Every row comes from one small tree of marks. The marks that hang from a mark follow it in brackets, in alphabetical order. Every link used is in the known rows. Which tree was each row made from?
Known rows
fusa[zapon]: [-12.0  -9.9 -33.3  31.2   8.4 -17.0  54.1  -6.6  20.2 -10.5   1.0 -26.9
 -16.8  54.7   2.8  19.3 -36.3  52.4]
zapon[foset fusa[gomog] vezurab[zabop] zeda]: [ 72.0  30.8 -53.3  14.9   0.8  13.1  -9.1  -9.4  42.1 -33.7 -34.7  18.7
   8.6  32.6  20.1  33.7 -29.0 -10.2]
fusa[gomog zapon[foset vezurab zeda]]: [ 46.8   8.2 -52.9   8.3  -9.1   2.3  27.3 -14.2  16.0 -30.7 -15.6  10.7
 -20.9  47.4   5.1  31.4 -24.4  19.2]
zapon[foset vezurab]: [ 19.8   9.2 -17.4  17.1  -1.1  -5.3  19.5  -1.2  28.5 -16.9 -14.6 -16.5
   1.9  31.9  12.9  30.3 -14.8  19.4]
zabop[vezurab zapon]: [-41.8  -0.1   9.5   3.4  -8.8 -39.4  47.1 -14.8  26.3 -33.1  -4.1 -30.1
   5.1  46.9  -2.8  29.2 -23.3  38.0]
fusa[gomog zapon[foset vezurab[zabop] zeda]]: [ 41.7   8.4 -56.8   8.2  -2.5   9.1  23.1 -10.7  26.1 -37.7 -32.2   9.1
 -17.8  51.4   2.1  26.2 -34.5  18.2]
zapon[vezurab]: [  6.0  12.6 -12.3  24.7  -4.4 -14.6  25.1   2.6  26.5 -10.7   1.0 -26.1
  -1.0  38.4   8.2  23.2  -9.6  39.5]
vezurab[zabop[gomog zapon] zofabok]: [-50.7   0.7 -18.0  15.8  11.7 -25.8  32.8 -21.8  44.7 -54.4 -29.3 -39.8
  11.9  54.8   8.2  17.4 -45.9  29.7]
zabop[vezurab[zofabok] zapon[fusa[gomog] zeda]]: [ -5.2   7.9 -16.6  -2.8   0.4 -25.5  17.9 -32.6  39.6 -41.8  -6.3  -8.7
   4.1  52.7  14.7  37.2 -31.5  14.4]
zeda[zapon[fusa vezurab[zabop[gomog]]]]: [ 21.1  15.6 -18.9  21.7  -4.7 -13.3  23.5  -6.9  25.2 -34.4  -9.8 -22.6
 -26.4  41.9  18.9  38.7 -36.7  23.9]
zeda[zapon[vezurab]]: [  6.9  -3.5  -3.8  24.1  -3.9 -17.2  37.6  -3.0  12.0 -19.5   0.9 -29.8
 -29.4  43.9  13.0  34.5 -24.3  42.0]
vezurab[zabop zofabok]: [-35.6 -11.5 -22.4  28.1  32.9 -11.5  26.9  -3.5  56.1 -19.6 -32.6 -40.8
   4.4  59.3  14.9  12.6 -51.2  41.2]
zeda[zapon]: [ -8.0 -16.4  -9.4  31.8   4.6 -26.5  54.6  -6.2  11.0 -15.2  -0.7 -30.8
 -26.4  49.7  14.8  32.5 -41.5  44.7]
foset[zapon[fusa[gomog] vezurab zeda]]: [ 39.1  18.9 -34.4  21.3   2.1 -17.7  22.0  -5.0  12.7  -3.2  -1.4   8.5
  -2.6  38.3  17.0  37.6 -25.8  22.1]
vezurab[zabop[gomog zapon[foset fusa]] zofabok]: [-26.3   6.5 -29.0  11.9  16.9 -15.4  19.3 -24.6  50.4 -54.5 -34.0 -28.6
  13.4  47.6  18.2  26.4 -51.7   8.4]
fusa[zapon[vezurab[zabop[gomog]] zeda]]: [ 11.8  19.0 -41.5  26.4  -6.9  -3.0  21.3 -11.6  32.3 -40.0 -23.7  -8.6
  -9.5  45.7  -7.5  16.5 -24.7  34.5]
foset[zapon[fusa vezurab[zabop]]]: [  5.2  14.5 -20.3  24.7  16.0 -14.9  24.8   7.4  27.6  -1.7 -11.3 -14.6
  -1.5  42.2  14.8  30.4 -34.6  30.0]
vezurab[zabop[gomog zapon[fusa zeda]] zofabok]: [-21.8  11.1 -32.6  22.1  12.9 -15.4  15.3 -26.7  51.2 -57.6 -29.7 -22.0
  18.6  48.4  11.0  21.0 -45.5  14.8]
vezurab[zabop]: [-21.6  -2.0 -23.2  36.3  15.3 -17.6  40.4   4.7  41.2 -17.3 -28.0 -30.1
   9.1  49.6   4.7  12.4 -44.8  40.8]
fusa[gomog zapon[foset vezurab[zofabok] zeda]]: [ 37.6   0.8 -53.2   3.4   1.6   6.0  19.0 -19.7  26.0 -32.7 -19.5   3.0
 -22.5  55.2  10.8  31.4 -28.2  19.1]

Write each row's tree
[  8.1   1.9 -29.9  22.6  12.1 -33.4  50.3  -1.4   9.9   6.4   4.5 -10.5
  -6.8  48.0  20.8  39.0 -44.1  33.1]
foset[zapon[fusa[gomog]]]
[-26.0  -7.7  -1.1   0.4   4.9 -18.2  20.4 -29.5  42.7 -45.2 -28.1 -13.6
  13.5  46.4   4.7  33.6 -29.3  14.3]
zabop[vezurab[zofabok] zapon[foset zeda]]
[ -9.4  12.6 -19.3  22.6   9.7 -15.7  17.3  -6.7  32.4 -24.7 -31.7  -9.8
   5.1  46.0   6.0  25.8 -31.8  29.9]
foset[zapon[vezurab[zabop[gomog] zofabok] zeda]]
[-37.6  -4.3   2.5   7.3   2.3 -26.6  25.1 -27.1  40.4 -41.6 -15.3 -21.5
  10.8  51.1   0.9  27.2 -26.3  30.4]
zabop[vezurab[zofabok] zapon[zeda]]
[ -6.3  32.5 -12.2   5.3 -29.5 -41.9  25.8 -33.7  29.7 -59.8  -7.3  -7.4
  17.6  33.2   3.5  37.3 -22.6  10.0]
zabop[gomog vezurab zapon[fusa zeda]]
[-15.2   4.5 -10.8  23.5  12.7 -20.1  36.0   9.5  22.5  -5.4 -20.4 -19.4
  -2.4  45.6   3.8  24.0 -31.6  42.4]
foset[zapon[vezurab[zabop]]]
[-26.4   2.3   1.5  11.7 -10.6 -32.4  35.1 -21.6  28.5 -40.0 -11.6 -13.3
  14.0  43.5  -5.3  26.7 -21.2  30.6]
zabop[vezurab zapon[zeda]]
[ -7.0  -2.6 -27.3  19.4   9.7  -4.0  29.6  -7.5  30.8 -17.6  -0.4 -32.6
 -23.5  55.6   6.3  22.9 -24.1  48.1]
fusa[zapon[vezurab[zofabok]]]
[ -1.8   1.1 -33.7  16.6  13.0 -13.9  35.5  -8.6  32.5 -37.6 -24.5 -13.3
  10.5  45.0  11.9  24.3 -48.2  13.3]
vezurab[zabop[zapon[foset fusa[gomog]]]]
[ 26.1  16.1 -23.9  32.5   8.8 -14.9  16.9  -2.8  20.1  -1.6  -2.5   2.1
   4.1  33.3  13.6  33.6 -22.1  25.4]
foset[zapon[fusa vezurab zeda]]
[-25.0  -1.2  -3.7  13.0   4.4 -18.8  27.6 -14.0  24.8 -33.3   6.3 -32.8
   4.7  44.2   6.8  22.6 -13.7  36.5]
zabop[zapon[vezurab[zofabok]]]
[ 41.4  18.5 -43.3   0.3  16.1   9.5  -3.7  -8.0  51.3 -26.6 -29.0 -11.1
  -5.2  45.3  31.3  38.1 -37.3  -1.7]
zapon[foset fusa[gomog] vezurab[zabop zofabok]]
[  5.0   8.5 -12.4   7.5  -4.7 -19.5  18.9 -25.7  34.8 -41.8 -15.8   0.5
  16.8  34.0   6.9  38.2 -27.6   1.7]
zabop[vezurab zapon[foset fusa zeda]]
[ 30.1  35.1 -29.5  13.0 -24.4 -15.9   9.0 -30.7  20.8 -61.1  -7.8   3.8
  21.4  19.7   9.0  36.4 -11.7  -7.8]
zabop[gomog zapon[foset fusa vezurab zeda]]
[-34.5  16.2  -4.6   0.6 -14.3 -42.6  31.7 -22.4  44.6 -35.7 -19.3 -38.2
  -0.8  50.3  11.4  34.2 -31.3  32.7]
zabop[gomog vezurab[zofabok]]
[ -1.7  -9.6  -3.2  20.7   7.1 -14.2  30.2  -8.6  21.1 -21.0  -2.3 -34.9
 -33.3  51.5  19.0  37.0 -28.6  42.2]
zeda[zapon[vezurab[zofabok]]]
[  2.1   6.5 -16.5  19.4  20.3 -17.9  21.4  -2.4  27.1   3.4   1.7 -20.5
  -7.1  44.1  23.3  36.6 -30.0  32.3]
foset[zapon[fusa vezurab[zofabok]]]
[ 25.8  27.9 -35.7   8.5   9.5   4.2  -9.5 -12.3  57.3 -37.3 -32.3 -18.4
   3.9  36.2  27.0  35.7 -33.8  -2.3]
zapon[foset fusa vezurab[zabop[gomog] zofabok]]
[-42.6  19.8   4.8  -3.0 -31.6 -51.5  47.6 -24.9  22.3 -55.9  -7.4 -28.8
   8.1  42.5  -3.2  33.6 -20.3  29.0]
zabop[gomog vezurab zapon]
[ 21.5  -1.9 -55.1  22.3  -2.2 -15.4  49.1 -15.0  12.2 -22.4  -5.4  -0.7
 -18.5  57.1   2.6  23.5 -36.8  38.7]
fusa[gomog zapon[zeda]]
[ 67.8  21.2 -48.9   9.6   7.3  10.9 -13.2 -20.9  41.1 -26.6 -16.5  11.3
   1.6  36.3  30.5  40.8 -23.0  -8.3]
zapon[foset fusa[gomog] vezurab[zofabok] zeda]
[ -4.2  14.9 -34.2  18.2  -6.6  -9.1  33.3  -4.0  30.3 -33.2 -15.8 -25.5
 -16.9  50.4  -2.6  18.6 -27.3  41.4]
fusa[zapon[vezurab[zabop[gomog]]]]
[ 24.7  -5.3 -27.0  23.0   2.5 -25.2  48.3 -10.8   8.9 -14.9   7.9 -19.3
 -31.3  50.3  27.3  44.0 -46.9  30.2]
zeda[zapon[fusa[gomog]]]
